Each row was made from one path, in order. Every step used is in the known rows, and no mark comes twice. Write each row's path.
In the rows, 128 means zero.
Known rows:
pimomo vupeg nole lugeb nelef: [116  81 154 133 113 119 146 126 107 150 158 164 131 151 112 125 111 100
 122 105 131 127 137 143  75 122  88 104 150 111 151 149 206 153 138 164
 157 149 122 129 152 126 125 113 144 118 122 136 117]
puves lugeb nole vupeg: [125 145 148  80  84 156 137 124 102 111 130 132 155 121 107 121 126 127
 135 127 137 131 121 135  98 129 141 136 149 149 117 119 151 145 118  98
  97 148 120 138 211 143 103  95 103 112 171 130 137]
vupeg pimomo lugeb dema: [164 107  98 144 101 100 147 137 130 134 137 165 150 120 135 124 117 161
 150 111 138 154 100 112 121 138 120 176 134 115 159 144  76 125 106 151
 140 143 116 135 181 103 121 138 151 144 133 108 148]
dema lugeb: [137 121 132 124 132 107 141 135 151 143 110 131 130 112 103 143 117 105
 140 127 142 154 151 132 128 139 104 158 128 180 166 137 160 145 123 110
 124 120 132 123 148 119 128 134 135 131 104 130 149]
kuleb timi lugeb puves: [135 117 167 119 116 113 130 144 135 164 129 129 146 135 178 131 113 164
 185 119 139 122 137 128  97 130 150 117 138  99 189 124 169 155 117  87
 130  99 130 173 115 123 187 106 144  87 132 142  94]
nosi kuleb timi lugeb: [ 91 114 156 143 124 129 132 150 147 142 127 145 181 117 172 151 119 131
 164 119 137 143 152 135 139 135 150 124 155 125 182 168 144 151 175 118
 142 121 141 128 144 122 188 117 143 127 120 177 112]
vatadi kuleb timi: [103 106 157 131 121 152 129 127 133 122 147 150 147 122 151  99 118 100
 164 113 138 150 119 118 156 100 117 131 118  89 156 136 132 104 140 132
 137 120 116 147  75 127 165 138 154  88  99 145 135]
nole lugeb: [126 112 146 135 107  99 136 117 125 143 127 126 128 138 142 129 128  81
 129 111 137 135 102 129 122 134 114 140 138 135 120 137 180 125 148 151
 114  91 127 133 146 118 135 107 106 121 119 146 131]
puves lugeb fesas: [127 129 140 105  93 136 134 129 114 107 113 147 149 152 116 124 126 110
 145 122 128 119 106 128 150 135 124 109 134 144 109 130 191 143 132  94
 121 173 112 111 137 137 107 102 145 131 164  91 155]
vatadi kuleb: [107 124 140 128 122 148 141 127 133 124 161 136 131 118 131  97 121 104
 128 123 141 175 114 126 132 103 108 129 116 108 121 129 129  87 132 135
 123 127 110 136  81 133 136 141 143 118 114 133 130]
vupeg pimomo: [127 112 104 131 129 112 124 124 156 128 137 155 129 121 120 121 119 129
 147 117 138 126 134  98 134 126 146 157 125 145 145 133 110 122 124 125
 146 138 130 130 125  97 136 137 151 135 116 124 123]
kuleb vatadi: [130 128 126 136 129 112 138 121 127 123 111 134 155 130 123 140 126 109
 123 121 110  70 121 129 156 120 136 128 177 160 114 108 177 141 147 126
 147 124 128 140 116 122 149 134 149 127 118 130 128]
timi kuleb: [111 144 139 139 141 139 113 141 127 143 146  77 110 122 137 132 127 108
 149 143 132  85 129 136 135 119 115 120 162 146 139 141 133 139 112 132
 117 123 128 140 126 130 141 143 125 123 107 142 119]
puves lugeb: [147 124 133  94 109 129 131 128 107  98 116 140 145 136 114 133 133 118
 133 112 137 106 117 128 114 138 136 120 128 162 109 124 171 133 119 108
 119 138 125 124 126 137 123 107 120 135 144 120 134]
pimomo vupeg fesas lugeb: [121  77 127 144 102 136 127 142 162 143 119 150 118 127  82 117 121 100
 126  88 127 117 194 135 105 122 109 113 135 126 179 133 159 136 137 156
 129 161 153 160 131 133 139 125 153 122 114 133 171]
vupeg fesas: [125 112 116 128 122 126 132 132 172 136 134 142 120 126 118 119 117 115
 135 117 120 134 149 131 150 132 125 144 121 124 159 137 125 133 158 130
 133 188 144 143 132 112 129 137 152 128 126 130 116]
nole lugeb dema: [142 100 147 120  91  92 147 108  98 145 141 127 128 145 157 136 124  94
 118 107 132 150  87 130 131 139 105 176 153 119 125 154 192 127 148 183
 115  87 116 142 192 108 121 109 112 117 144 126 132]
nelef lugeb dema: [151 109 146 116 121 102 142 118 106 160 140 120 139 149 136 144 131 137
 127 111 133 144 122 139 156 141 132 178 166 118  97 131 154 151 100 165
 128 103 126 132 197 117 115 139 115 138 122 132 109]
nosi kuleb vatadi: [101 137 126 142 129 126 141 128 130 117 122 155 190 129 126 157 120  92
 106 137 113  96 122 136 168 133 134 122 189 170 117 151 166 144 203 130
 151 128 139 125 136 120 146 129 155 162 110 156 116]
timi lugeb fesas vupeg: [ 91 132 152 141 110 119 145 146 150 165 127  75 135 135 165 109 112 144
 149 132 131 186 144 119 113 113 146 118 146 124 156 117 190 142 113  98
 126 144 135 140 141 145 159 129 167 116 162 123 154]
fesas vupeg: [115 138 138 129 126 128 131 123 121 134 118  88 131 144 138 113 121 119
 111 150 130 161 133 115 105 114 141 132 135 137 137 122 152 131 120 118
 131 124 154 151 127 141 128 140 150 130 119 137 143]
fesas lugeb: [127 118 133 122 108 119 129 138 127 130 111 112 134 125 117 128 139 112
 130  96 137 127 139 123 103 130 130 119 131 144 147 125 122 116 103 154
 126  97 134 140 123 130 157 109 118 130 132 134 184]
nosi kuleb timi lugeb fibuf: [ 96 123 162 110 117 134 140 169 138 147 132 143 192 142 188 172 110 123
 165 129 132 146 143 133 163 137 139 143 162 118 181 155 160 156 182 101
 124 112 135 132 126 119 184 107 139 131 128 177  97]
nosi kuleb: [101 133 133 137 127 139 135 132 131 121 135 151 165 127 130 148 122 110
 110 145 130 147 129 136 142 138 126 125 146 143 132 172 124 130 181 133
 131 135 138 114 145 125 125 122 135 165 120 153 115]
lugeb dema: [146 118 129 112 112 122 142 118  99 138 142 128 130 133 147 134 125 140
 115 116 122 145 112 134 139 132 120 167 142 107 131 142 141 130 129 160
 127 124 116 138 180 117 114 127 131 126 154 108 131]
timi kuleb vatadi: [111 146 138 144 144 124 122 133 126 137 123  84 136 127 133 145 126  92
 143 136 114  32 124 135 157 111 122 121 205 176 127 120 181 153 132 129
 137 122 126 152 116 125 159 148 145 119  98 146 120]
fesas vupeg pimomo lugeb nole: [123 125 117 137 100 108 140 149 135 136 129 120 160 127 137 102 109 147
 143 146 142 177 110  98  83 121 129 163 135 128 171 119 109 136 107 109
 131 153 142 151 188 126 120 137 181 137 122 130 160]
fesas vupeg pimomo lugeb timi: [113 139 129 157 108 114 136 138 135 140 120 127 153 139 159  96 108 148
 113 147 144 181 108  99 107 115 130 141 143 130 156 136 111 135 101 106
 136 145 144 154 137 122 112 147 171 136 121 153 139]
nole lugeb puves: [145 125 155 115 101  91 141 113 114 154 134 133 123 158 145 131 113  94
 122 136 143 137  88 130  92 142 108 126 143 124 128 141 197 132 149 124
 102  80 121 163 136 115 121  90 117 120 121 132  97]
nelef lugeb nole vupeg pimomo: [112 122 146 114 116 122 136 125 147 167 154 133 152 127 109 125 125 137
 156 122 143 151 145 119 133 133 157 183 169 132 118 112 109 154  95 120
 120 119 132 140 233 109 118 137 111 122 119 154 104]
vupeg nole lugeb fibuf: [126 107 150  87 114  99 160 141 106 143 150 136 135 154 127 148 106  79
 130 117 128 147 104 139 143 131  98 133 122 117 132 144 179 141 139 145
 138 149 112 130  80 125 132 101 122 125 135 133 104]
puves lugeb dema: [163 115 133  82  94 121 140 120  81 105 121 140 147 142 131 135 130 127
 122 105 129 123 103 132 122 140 131 155 142 136 112 137 180 136 120 141
 118 136 114 133 173 130 109 107 123 133 169 102 139]
nelef lugeb nole vupeg: [113 137 164 111 115 136 139 123 127 166 148 115 150 131 114 133 129 138
 141 129 139 153 141 141 132 134 146 158 171 121 105 109 124 164  99 122
 105 114 132 140 236 131 115 130  94 116 129 159 109]

Which path is each row?
[ 68  97 174 134 113 137 153 146 142 156 160 116 150 123 160  77  99 112
 186 115 137 206 138 120 132  86 127 100 116  81 190 138 175 120 117 116
 166 178 118 154  53 143 190 142 197  75 130 133 151]  vatadi kuleb timi lugeb fesas vupeg nole
[129 118 103 164  97 112 142 147 160 134 133 170 154 129 121 117 113 145
 173 128 136 151 101 108 146 132 118 135 122 122 157 141  85 133 116 112
 143 174 114 116 149 111 118 130 172 141 128  99 166]  vupeg pimomo lugeb fesas
[ 99 117 127 139 116 107 141 135 173 156 112 123 140 136 107 119  98  92
 151 148 144 192 147  98 149 128 113 168 135 184 188 143 189 155 128  90
 147 153 141 130 156 108 118 147 195 130 104 104 178]  dema lugeb fesas vupeg pimomo
[126 115 128  87  98 122 144 160 159 142 120 125 140 147 121 143 116  90
 137  98 121 140 148 127 153 132 116 155 134 124 175 123 133 125 140 133
 112 152 144 160 109 114 146 110 140 134 139 136 151]  vupeg fesas lugeb fibuf
[111 113 169 119 114 136 142 137 138 154 158 137 142 123 176 100 106 133
 178 117 149 167 126 125 104 105 126 117 127  83 178 128 165 110 125 101
 124 101 113 176  66 128 190 121 157  79 119 144  98]  vatadi kuleb timi lugeb puves
[111 128 157 110 111 135 145 131 157 173 150 124 146 129 106 126 121 128
 146 122 133 156 154 145 150 137 143 172 164 119 127 114 123 163 118 124
 113 158 143 151 236 120 113 137 110 116 124 161 102]  nelef lugeb nole vupeg fesas
[103 126 144 141 112 121 143 148 155 160 136 110 130 124 157 121 121 151
 165 115 131 161 140 134 133 125 136 113 140 121 148 121 170 140 118 105
 127 150 116 120 141 131 165 119 148 115 169 117 141]  timi lugeb fesas
[ 86  98 154 145 110 114 125 145 167 164 120 116 156 136 177 108 107 140
 202 120 133 154 154  91 149 112 166 143 148 113 205 129 175 155 121  90
 156 142 140 153 132 114 188 130 192  87 134 138 149]  kuleb timi lugeb fesas vupeg pimomo
[110  76 133 131  90 139 129 147 154 146 134 153 123 126  90 114 121 106
 130  90 123 123 184 139  98 123  99 122 140 112 186 124 172 146 147 153
 118 169 148 160 186 131 134 115 162 118 131 131 171]  pimomo vupeg fesas lugeb nole
[114 121 146 115 111 113 143 153 136 156 150 106 133 106 161 123 125 167
 159 108 136 159 141 137  85 132 136 141 143 115 156 104 165 140 116 113
 112 132 120 133 195 131 163 111 139 114 171 139 119]  timi lugeb nole
[ 99 121 172 119  99 140 133 145 141 160 136 116 158 102 169 124 120 158
 195 108 134 140 155 130 109 120 159 140 154 101 195 115 135 163 119 103
 118 114 128 159 201 131 182 110 121  64 156 164 126]  kuleb timi lugeb nole vupeg
[ 80 130 177 133 123 114 138 129  99 160 155  69 115 149 156 104 105  78
 103 143 139 147 108 134 110 108 104 104 158 133 146 163 197 152 117 148
 145 150 139 164  98 135 127 133 146 110 120 168 109]  fesas vupeg nole lugeb timi kuleb
[150 114  96 156 112 107 138 142 153 127 129 166 149 113 121 121 119 153
 160 117 143 140 112 109 113 134 127 146 119 134 155 133  66 124 101 123
 140 146 122 124 140 111 130 137 150 147 111 125 147]  vupeg pimomo lugeb
[105  97 148 128 105 102 155 125 123 147 153 144 124 141 112 120 112  80
 147 111 127 150 103 140 148 130  98  96 113 112 134 161 182 142 142 154
 159 184 109 115 110 125 126 105 147 114 144 108 139]  vupeg nole lugeb fesas
[123  83 128 138 131 139 134 136 118 135 146 159 112 122  79 120 115 122
 121 117 122 115 175 147  97 116 106  81 116 112 146 141 156 149 124 149
 164 184 128 131  93 149 122 132 152 117 118 114 127]  pimomo vupeg nole
[124 118 159 107 118  94 154 116 102 153 138 103 125 157 124 111  99  92
 107 148 139 173 106 127  64 122 116 106 123 119 147 147 199 144 128 130
 148 143 142 173  92 138 122 111 155 124 121 128 112]  fesas vupeg nole lugeb puves
[134  91 130 129  94 137 130 140 154 150 124 156 115 143  86 118 110 104
 121 108 129 117 183 137  80 125 103 101 137 113 183 132 172 142 140 133
 120 149 150 187 122 133 128 109 159 120 116 122 143]  pimomo vupeg fesas lugeb puves
[133  60 144 132 100 112 148 119  92 152 158 156 114 135 102 124 113  95
 109  97 125 136 143 149  99 123  87 119 135 105 141 160 209 150 136 194
 149 154 116 141 147 135 119 115 139 107 131 114 131]  pimomo vupeg nole lugeb dema
[117 163 151 168 110 139 131 154 112 146 141 110 135 129 170 121 118 145
 126 147 140 116  91 152 133 123  87 100 170 121 146 150 100 149  96 122
 107 132 114 139 138 139 111 138 127 121 127 161 120]  pimomo lugeb timi kuleb
[ 91  94 167 160 118 121 134 129 103 161 153 136 119 137 120 124 106  69
 105 115 123  55 139 156 131 105  79  77 197 145 130 153 252 174 141 165
 154 153 121 156  94 135 135 130 152  97 106 161  99]  pimomo vupeg nole lugeb timi kuleb vatadi
[ 79 105 170 119  94 160 150 142 174 159 170 135 149  92 157  85 105 123
 193  99 139 192 155 131 132  98 136 151 135  82 205 124 130 116 140 117
 116 157 125 178 149 124 184 135 149  61 137 165 121]  vatadi kuleb timi lugeb nole vupeg fesas
[138 132 138  87 122 114 152 156 140 150 117 128 146 141 123 169 106  95
 136 141 139 166 137 130 159 143  91 179 138 170 164 122 178 156 130  90
 105 111 123 126 126 119 118 125 130 132 112 129 128]  dema lugeb fibuf
[117 133 143 110 109 126 138 134 115 132 127 117 161 150 144 137 134 128
 129  97 140 135 121 120  85 134 123 134 163 128 161 126 132 121 107 149
 135  89 130 135 180 115 152 107 129 139 145 146 172]  fesas lugeb nelef
[103 129 146 134 115 117 145 136 152 159 105 103 139 140 113 127 104  93
 138 157 136 194 144 119 145 128 101 146 139 175 176 140 200 161 128  92
 129 147 138 127 157 132 112 139 177 125 117 108 183]  dema lugeb fesas vupeg
[133  69 128 133  89 134 135 136 139 147 128 149 119 129  98 122 121 107
 115  82 121 132 183 138 115 124 102 137 146 111 182 142 168 138 138 182
 129 159 147 167 170 128 131 126 153 119 135 119 175]  pimomo vupeg fesas lugeb dema
[150 139 119 138 110 104 142 139 134 141 124 127 152 146 134 107  99 150
 133 161 147 173 106  99  64 125 136 140 130 130 168 127 111 133  99  91
 132 131 144 176 125 125 119 136 177 144 107 122 133]  fesas vupeg pimomo lugeb puves
[110 120 168 124 121 121 128 146 137 156 133 128 171 140 201 137 122 165
 190  98 133 128 140 122 108 125 149 142 169 101 198 121 161 153 120 107
 148 100 129 141 173 108 195 120 143  96 141 164 110]  kuleb timi lugeb nelef
[ 94 119 159 143  92 108 141 116 125 155 122  98 134 164 150 111 111  70
 128 141 131 175  96 114 140 121 112 134 147 134 130 143 221 140 157 130
 117 121 132 135 156 129 120 113 152 116 130 125 163]  nole lugeb fesas vupeg
[125  95 143 120 120  95 152 124 117 137 149 140 123 127 112 124 119  89
 134 105 136 138 112 140 111 132 108 111 112 125 134 152 165 134 133 164
 158 158 119 125 103 125 139 109 125 119 126 131 120]  vupeg nole lugeb
[100 107 163 144 109 124 128 146 152 159 122 127 152 130 174 125 119 146
 202 108 127 128 144 123 159 122 146 118 141  97 186 126 171 159 127 102
 140 136 121 134 134 122 186 119 161  83 149 130 141]  kuleb timi lugeb fesas
[ 98 102 163 136 117 139 138 141 147 143 152 131 145 106 171  97 116 127
 184  99 145 167 137 122 127 101 132 129 122  95 172 123 151 104 124 124
 133 110 114 152  78 131 199 136 149  80 118 158 124]  vatadi kuleb timi lugeb
[143 137 145 114 118 106 145 145 136 161 142 112 123 128 158 128 113 168
 143 128 142 148 137 137  63 134 140 110 135 117 154 116 168 136 109  89
 113 108 122 164 119 130 160 108 132 120 153 129  87]  timi lugeb puves
[130 132 140  85 102 125 143 160 114 136 116 109 150 155 134 154 129  99
 128 108 134 135 125 121 134 132 116 139 142 131 143 114 139 122 114 130
 105  88 126 142 105 131 151 100 114 135 141 136 164]  fesas lugeb fibuf
[128 135 140 113 128 116 147 134 143 150 123 136 157 139 133 147 112 122
 138 128 144 163 133 128 107 145  97 172 161 166 183 136 165 153 123 108
 138 110 126 121 202 104 124 135 146 136 115 139 134]  dema lugeb nelef
[116 154 128 157  98 147 142 128 149 145 136 158 149 111 133 109 107 154
 126 134 145 165 120 119 123 118 140 140 151 128 149 145  42 132  95 109
 121 141 125 151 162 118 105 137 111 111 134 162 127]  nole vupeg pimomo lugeb timi
[143 133 125 136  94 122 148 159 114 130 138 144 158 117 137 120 124 160
 148 133 134 152  91 144  97 138  98 131 130 100 151 119  95 144 116 122
 107 148 111 123 207 139 115 115 138 134 147 122 153]  pimomo lugeb nole
[ 88 145 164 136 110 137 116 145 113 150 132  82 120 132 158 121 131 105
 112 111 145 104 124 134 131 118 108 104 176 140 150 147 140 132  92 150
 111  96 128 155 121 127 148 116 118 116 136 172 149]  fesas lugeb timi kuleb
[119 131 132 154  99 124 158 151 120 143 127 123 155 138 118 108 106 134
 144 145 129 185 101 137 116 120 104  88 111 103 159 144 113 148 102 115
 153 208 124 126 122 157 113 135 178 132 143  99 182]  pimomo lugeb fesas vupeg nole
[ 89 120 151 133 116 114 154 148 145 165 143  89 129 130 144 106 108 144
 153 126 128 190 150 131 106 114 139  96 125 114 164 130 182 148 104 109
 158 191 131 138 110 150 162 129 180 114 167 116 147]  timi lugeb fesas vupeg nole
